Each row comes from the steps of one path. Every step used is in the known rows, and no mark comes twice. Write the path behind each row, first mark first.
Known rows:
t -> p -> h: [-1.41 -2.83 -1.16  1.44  0.28  0.45  0.06  0.84  0.25  1.13  0.82  2.07
  3.26 -0.19  2.06  1.05 -0.94  1.94  2.55 -2.45  1.98 -2.32  0.45 -0.14
  1.51  0.18  2.18]
m -> p -> x: [ 1.42  1.47 -2.58 -1.72  2.54  0.02  3.07  0.81  0.09 -0.91 -0.49  0.26
  3.89 -0.56  3.31 -0.48 -0.61  3.64 -0.75  0.83  4.02 -1.16  0.63  0.30
  2.01 -0.22  2.87]
c -> h -> p -> x: [ 1.25  0.34 -0.92  0.59 -1.09 -0.64  0.48  2.25  2.37 -0.49 -1.14  0.49
  6.34 -1.60  1.65  1.31  2.05  0.96  0.90 -2.60  4.64  2.85 -3.47 -1.66
 -1.66  0.03  1.97]
x -> p -> h -> c: [ 1.08 -3.35 -1.99 -0.58  2.43  0.13 -0.44 -0.67  0.03 -2.94  2.24  1.14
  2.49 -3.00  1.06  0.39  2.95  1.25  1.49 -1.10  1.71 -0.84  0.17  2.20
 -3.24 -1.86  0.24]
u -> x -> p -> h -> c: [-1.40 -1.20  0.29  1.04  3.72  0.24  1.35 -0.69 -0.85 -2.20  1.34  0.09
  2.80 -1.90  2.15  0.18  3.14 -0.45  1.53  0.33  0.09 -0.86  1.71  1.08
 -0.75 -3.83  0.30]
b -> c -> m -> p: [-0.12  4.90  1.63 -1.84  3.35 -1.19 -0.23  3.03  0.18 -2.85 -1.84 -0.76
  3.51  2.23  2.85  0.48 -0.88  1.43 -0.81  2.19  1.02  1.09  0.16 -0.10
 -1.17  1.82  1.14]
b -> c -> h: [-0.98  2.57  2.26  0.12 -0.05 -1.31 -2.06  0.51  2.30 -2.36 -1.79 -0.17
  4.93  1.20 -0.92  0.81  0.86  0.46 -0.96  0.81  0.27  1.82 -1.70 -1.51
 -1.62  3.53  0.64]
t -> p -> m -> c -> b: [-3.84  0.68 -1.65 -0.05  2.15  0.15  1.66  1.68  2.59  1.47  0.95  2.26
  3.40  0.16  1.75  1.26 -3.95  0.68 -2.92 -1.28  3.77  0.67  2.95 -1.08
 -0.46  1.20  4.80]
u -> t: [ 0.40  1.10  2.20  0.83  2.31 -0.22  0.13  1.23  0.32  0.57 -1.40 -0.15
  0.55  0.23 -1.06  2.00  1.20 -1.53  1.51 -0.50  0.70  0.50  4.32  0.60
 -0.98 -0.21 -1.14]
b -> c -> h -> p: [ 0.15  2.46  1.55  0.06 -0.23 -1.35 -3.28  1.77  1.71 -1.66 -2.43 -1.18
  6.73  0.40 -0.88  1.20  2.50  0.41 -0.34 -1.90  0.70  3.02 -3.24 -2.07
 -2.82  2.42  0.12]
t -> p -> m -> c -> h: [-2.19  0.81 -2.61  0.85  0.68  1.37  1.17  0.35  3.19  1.07  0.55  3.00
  4.04  0.99  1.76  0.84 -4.31  2.02 -2.25 -1.62  4.73 -0.56  2.74 -1.26
 -0.89  3.31  4.78]
p -> m -> c -> b: [-2.36  3.44 -0.50 -1.22  3.21 -0.44  2.49  1.28  2.71 -1.19  0.90  2.95
  1.48 -0.91  2.06  1.18 -2.44 -0.69 -3.91  0.05  2.05  2.26  3.32  0.99
 -2.81  1.51  4.19]
u -> t -> p: [-1.22 -0.95  0.91  1.53  1.43  0.51 -0.35  1.86  0.49  2.88 -1.30 -0.46
  2.31  1.07 -1.26  2.15 -0.45 -0.49  2.14 -1.59  2.44 -0.84  4.54 -0.98
  0.76 -0.28  0.04]
x -> p -> h -> c -> j: [-0.06 -3.47 -0.39 -0.05  3.07 -0.23 -0.01  1.09  1.51 -3.85  2.81  1.39
  1.79 -3.63  0.92 -0.01  1.19  1.60  1.30 -0.35  4.07  1.19  0.44  1.74
 -3.74 -1.38  1.38]
j -> c: [-1.51 -0.30 -0.76  3.01  0.65 -0.63 -2.57 -1.57 -1.20 -0.20 -0.95  1.42
  1.04 -0.32 -0.26 -0.17 -2.19 -0.82 -0.64 -0.91 -0.08  0.86  0.17  0.10
 -0.71 -0.09  1.65]
h -> p: [ 1.60 -0.23 -0.76  0.06 -0.08  0.03 -1.34  1.57 -0.52  0.87 -1.07 -1.24
  2.35 -0.99  0.07  0.58  2.05 -0.19  0.96 -3.42  0.63  1.65 -1.77 -0.56
 -1.35 -1.34 -0.65]
h -> p -> m -> c -> b: [-0.53  2.92 -0.91 -1.08  2.86 -0.44  0.88  2.62  1.94 -0.40 -0.04  1.24
  3.82 -1.99  2.08  1.74 -0.23 -0.82 -2.58 -3.32  2.61  3.68  0.95  0.30
 -3.87  0.07  3.17]
m -> c: [-1.45  2.57 -1.58 -0.54 -0.28  0.86  0.31 -0.36 -0.92 -0.85  0.35  1.84
  0.19  0.84 -1.30  0.49 -1.20  0.78 -2.37 -0.04 -0.59 -0.51  3.01 -0.24
 -0.99  1.06  1.22]
x -> p -> h -> c -> b: [-0.99 -3.00 -1.33 -1.27  2.98 -1.81  0.16  0.45  1.21 -3.25  2.62  1.46
  3.29 -3.10  2.03  1.49  3.60  0.14  0.95 -0.84  2.35  1.94 -0.15  1.16
 -4.15 -2.86  0.91]
h -> c: [-1.85 -2.01  0.05 -1.16  0.82 -0.75 -0.51  0.21 -0.29 -0.45 -0.33 -1.42
 -0.20 -1.99 -1.91  0.37  0.56 -0.04  0.02 -1.17  1.02  0.19 -2.12  1.70
 -1.95 -1.10  0.64]
t -> p -> m: [-0.72 -1.54 -1.08  1.03  2.06  1.35  0.69  0.55  2.05  2.59  0.14  0.32
  2.48 -0.33  1.84 -0.27 -3.75  1.12 -0.34 -1.53  3.57 -1.60  0.71  0.20
  1.22  1.47  3.39]
u -> x -> p -> t: [ 0.24 -0.50  1.46  2.52  3.33  0.66  2.79 -0.68  1.50 -0.88  2.67 -1.41
  1.60 -0.94  0.97 -0.33  1.73 -1.11 -0.07  1.53  0.51 -0.19  4.76 -1.13
  1.80 -2.73  0.41]
u -> x -> p -> m -> c: [-0.59  3.20 -1.11  1.10  4.38  2.23  2.34 -1.18  0.45 -1.35  1.41  1.09
  2.38 -0.08  2.30 -0.90 -0.46 -0.35 -3.08  1.94  0.25 -0.70  5.67  0.01
 -0.12 -1.45  1.88]
m -> c -> b: [-3.91  2.91 -0.57 -1.48  0.23 -1.47  1.20  1.07  0.55 -1.27  1.01  2.38
  1.15  0.57 -0.18  1.70 -0.42 -0.69 -3.28  0.28  0.34  2.96  2.78 -1.60
 -2.11 -0.15  2.03]
x -> p: [ 2.05 -1.04 -2.42 -0.03  0.82  1.01 -0.61 -1.10  0.22 -1.05  1.78 -0.09
  1.34 -0.26  0.60 -0.89  1.62  0.71 -0.50  1.17  0.73  0.04  1.79 -0.91
 -1.16 -1.59 -1.48]

Which path is each row?
[-4.72 -4.17 -0.29 -0.27  1.20 -2.05  0.25  2.13  1.10  0.33  1.03  1.44
  3.94 -1.91  1.45  2.35  0.05  0.59  2.17 -3.07  3.55  0.35 -1.66  0.03
 -1.05 -1.56  3.46]  t -> p -> h -> c -> b
[-3.85  0.27  0.08  2.01  1.00 -2.96 -1.57  0.05  0.16 -0.64 -0.53  1.98
  2.19 -0.47  0.99  0.92 -1.48 -2.35 -1.41 -0.40  0.55  4.16 -0.02 -1.27
 -1.80 -1.42  2.44]  j -> c -> b
[-1.23 -2.55  0.28 -0.39  1.91 -0.98  0.10  0.38 -0.10 -2.12  0.26  1.37
  1.31 -3.08  0.61  1.31  1.37  0.67  2.09 -2.57  1.12 -1.03 -1.74  3.42
 -2.23 -0.50  1.86]  p -> h -> c
[ 1.16  2.58 -0.85 -1.29  3.16 -0.88  2.83  2.89  0.42 -2.96  0.38  2.91
  1.65  1.20  7.41  1.60 -0.75  2.06  1.89  0.25  3.18  0.63  1.62  1.47
 -1.76 -0.28  2.15]  c -> m -> p -> h
[ 1.79 -0.07 -0.88  0.05  0.68  0.22  0.41  2.40 -0.10  0.45 -1.32 -1.08
  4.90 -2.67  0.60  0.50  1.70  0.77  1.06 -2.69  2.84  0.65 -2.93  0.04
  0.26 -1.37  1.45]  h -> p -> x
[-3.87 -4.52  0.66  0.95  1.43 -0.60  0.13  2.75  1.40 -0.14  1.09  1.10
  2.64 -2.70  0.37  0.96 -2.24  2.14  2.41 -2.83  5.28 -0.46 -0.99  0.78
 -0.75 -0.05  3.87]  t -> p -> h -> c -> j
[ 1.63  1.65 -3.45 -0.34  3.37  2.16  0.77 -1.24  1.58 -1.95  2.33  2.28
  1.87 -0.88  1.37 -0.82 -1.17  1.36 -3.49  0.74  1.87 -0.60  4.68  0.89
 -2.63  1.05  1.86]  x -> p -> m -> c
[-0.43 -0.03 -1.62  3.43 -0.90 -1.40 -3.29 -0.29  0.47 -0.45 -1.53  1.59
  4.63 -0.20  0.92  0.97 -0.32 -0.59  0.37 -3.68  2.11  4.09 -1.98 -1.94
 -3.63  0.00  1.59]  j -> c -> h -> p
[-0.76 -1.39  0.97  2.21  2.46  0.27  0.51  1.85  0.59  1.73 -0.80  1.72
  3.43  0.09  0.60  2.90  0.15  0.19  3.89 -2.84  2.46 -1.80  4.66  0.58
  0.42  0.04  0.83]  u -> t -> p -> h
[ 0.33  2.43 -0.18 -0.02  3.05  0.84  0.65  3.37  2.12 -0.99  0.24  1.18
  2.55 -2.42  0.96  0.25 -2.64  0.77 -2.02 -2.90  4.24  2.91  1.43  0.84
 -3.61  1.81  3.61]  h -> p -> m -> c -> j
[ 1.67  1.96 -3.59 -0.14  2.21  1.64  0.96 -1.30  3.24 -2.73  2.23  3.37
  3.23 -0.32  2.47 -0.12 -0.90  1.66 -3.35  0.72  3.39  0.93  4.13 -0.32
 -4.01  1.90  2.20]  x -> p -> m -> c -> h
[-4.14 -1.60  1.08 -2.08  1.40 -2.96  0.26  1.76  1.06 -0.97  0.04 -0.78
  0.83 -2.32 -0.70  1.65  1.40 -1.73 -0.77 -0.79  1.87  3.58 -2.54  0.41
 -3.36 -2.38  1.34]  h -> c -> b
[-0.28  2.86 -1.22 -0.49  2.78  1.71  1.55 -0.23  1.38 -0.89  0.54  2.60
  0.81 -0.64  1.07 -0.05 -3.27  0.81 -3.38 -0.47  1.51 -0.74  3.50  2.09
 -1.67  2.65  3.56]  p -> m -> c
[-0.95 -0.87 -0.61 -1.91  3.91 -1.31  1.95  2.00  0.87 -3.47  0.97  1.45
  1.84 -2.49  3.36  0.43 -1.00  3.57  1.13 -1.30  5.40  0.89  0.35  2.44
 -2.30  0.15  3.31]  m -> p -> h -> c -> j
[ 2.60 -2.62 -0.87  1.08  2.17  0.28  1.47 -0.53  2.71 -1.35  3.59 -0.67
  1.08 -1.98 -0.08 -0.29  1.09  0.52 -0.16  0.32  2.11 -0.12  3.67 -0.17
 -0.56 -0.51  0.27]  x -> p -> t
[-0.20  2.03 -2.77 -1.09  3.78  0.34  1.39  0.01  2.74 -2.23  2.72  2.68
  2.76 -1.18  2.40  0.30 -0.57  0.18 -4.12  1.15  2.50  2.08  4.52 -0.17
 -3.62 -0.08  2.41]  x -> p -> m -> c -> b
[ 1.86 -1.03  0.43  1.55 -0.56 -1.34  0.86  2.11  4.03 -0.61  0.80 -0.23
  3.85 -1.48  0.63  1.93  1.71  0.17  1.00 -3.73  4.00  3.53 -0.44 -1.69
 -2.40  1.05  1.57]  c -> h -> p -> t
[-1.78  0.34 -1.07  3.44 -0.78 -1.56 -2.37 -1.63  0.94 -1.04 -0.90  2.80
  2.68  0.45  0.78  0.49 -1.90 -0.68 -0.53 -0.88  1.82  2.89 -0.44 -1.54
 -2.36  1.03  2.25]  j -> c -> h
[ 0.33  2.41  1.63  0.15  0.46 -1.14 -1.85  2.58  2.19 -1.77 -2.65 -0.97
  8.83 -0.95 -0.47  1.10  2.28  1.08 -0.24 -1.43  2.37  2.41 -4.23 -1.64
 -1.42  2.43  1.77]  b -> c -> h -> p -> x
[-1.72 -0.40 -1.46 -2.96  3.79 -2.70  2.26  1.30  0.75 -2.86  0.75  1.54
  3.28 -1.92  4.44  1.85  1.48  2.17  0.52 -1.83  3.69  1.44 -0.11  1.71
 -2.41 -1.65  2.81]  m -> p -> h -> c -> b
[-0.27  2.97 -2.51 -0.14 -1.48  0.16  0.84  1.61  1.37 -1.37 -0.46  2.49
  5.92 -0.57  0.23  1.71  0.62  1.79 -1.68 -2.48  3.65  2.11  0.13 -1.69
 -2.51  1.01  3.01]  m -> c -> h -> p -> x
[ 2.58  0.55 -0.64  0.23  2.67  0.81 -0.01  1.67  1.52  0.75 -0.82 -0.69
  2.96 -2.37  2.13  0.12  0.15 -0.12  0.05 -3.56  2.35  1.45 -1.20  1.48
 -1.98  0.26  1.45]  h -> p -> m
[-1.68  3.05 -1.74 -0.14 -1.81  0.12  0.50 -0.45  1.37 -1.71  0.48  3.34
  1.87  1.70 -0.35  1.27 -0.87  1.15 -2.57 -0.22  1.37  1.51  2.44 -1.84
 -2.82  2.26  1.75]  m -> c -> h
[-0.82  3.46 -1.19  1.47  3.17  1.74  2.56 -1.28  2.31 -1.83  1.44  1.94
  3.73  0.61  3.21 -0.29 -0.17 -0.18 -3.01  1.93  1.79  1.23  5.24 -1.27
 -1.89 -0.39  2.27]  u -> x -> p -> m -> c -> h
[ 2.38 -1.65 -2.26  0.60  1.86  0.59  0.07 -0.83  0.38 -2.65  2.67  2.32
  2.60 -1.33  2.62  0.13  2.63  1.41  1.55 -0.24  0.71 -1.05  1.94  0.81
 -1.54 -1.11 -0.35]  x -> p -> h
[-0.40  1.20 -0.26  2.18  3.85 -1.60  0.96  1.23  0.74 -1.77  0.23  1.61
  1.52  0.31  4.06  0.74 -4.04  0.35 -0.08 -0.15  3.74  2.00  3.26  0.56
 -1.22  0.11  4.19]  j -> c -> m -> p -> t
[ 1.30  1.67  0.55 -0.73  3.44 -1.12  3.94  3.29  2.44 -2.01  1.32  0.23
  0.36  0.72  4.83  1.14 -1.80  1.50  0.42  0.75  4.46  1.39  3.23  0.64
 -0.57  0.20  2.80]  c -> m -> p -> t
[-0.50  2.85 -2.31 -0.29 -1.87  0.03 -0.59  0.90  0.83 -1.08 -0.04  2.18
  3.68  0.86 -0.18  1.80  0.81  1.09 -1.50 -2.74  1.83  2.87  1.04 -2.28
 -3.89  1.10  1.15]  m -> c -> h -> p
[-0.91  2.47 -1.76  1.59  2.68 -1.17 -0.52  1.01 -1.08 -1.53 -1.02  2.12
  1.54  1.73  4.45  0.35 -3.57  0.42 -0.34  0.42  2.64  2.15  1.52  0.03
 -1.88 -0.80  2.75]  j -> c -> m -> p
[ 2.04  0.74 -0.80  0.38  0.69 -0.31  0.29  1.58  3.89 -0.45 -0.59  0.90
  4.38 -1.15  3.27  1.10  0.42  0.24 -0.12 -3.25  3.97  3.36 -1.86 -0.28
 -3.74  1.54  2.00]  c -> h -> p -> m
[-1.45  3.01  0.53  0.06  3.44  1.09  2.12  1.82  3.00 -1.92  1.23  2.81
  0.18 -1.39  0.94 -0.23 -5.16  1.05 -3.48  0.58  3.98  1.52  3.68  1.65
 -2.39  3.45  4.74]  p -> m -> c -> j
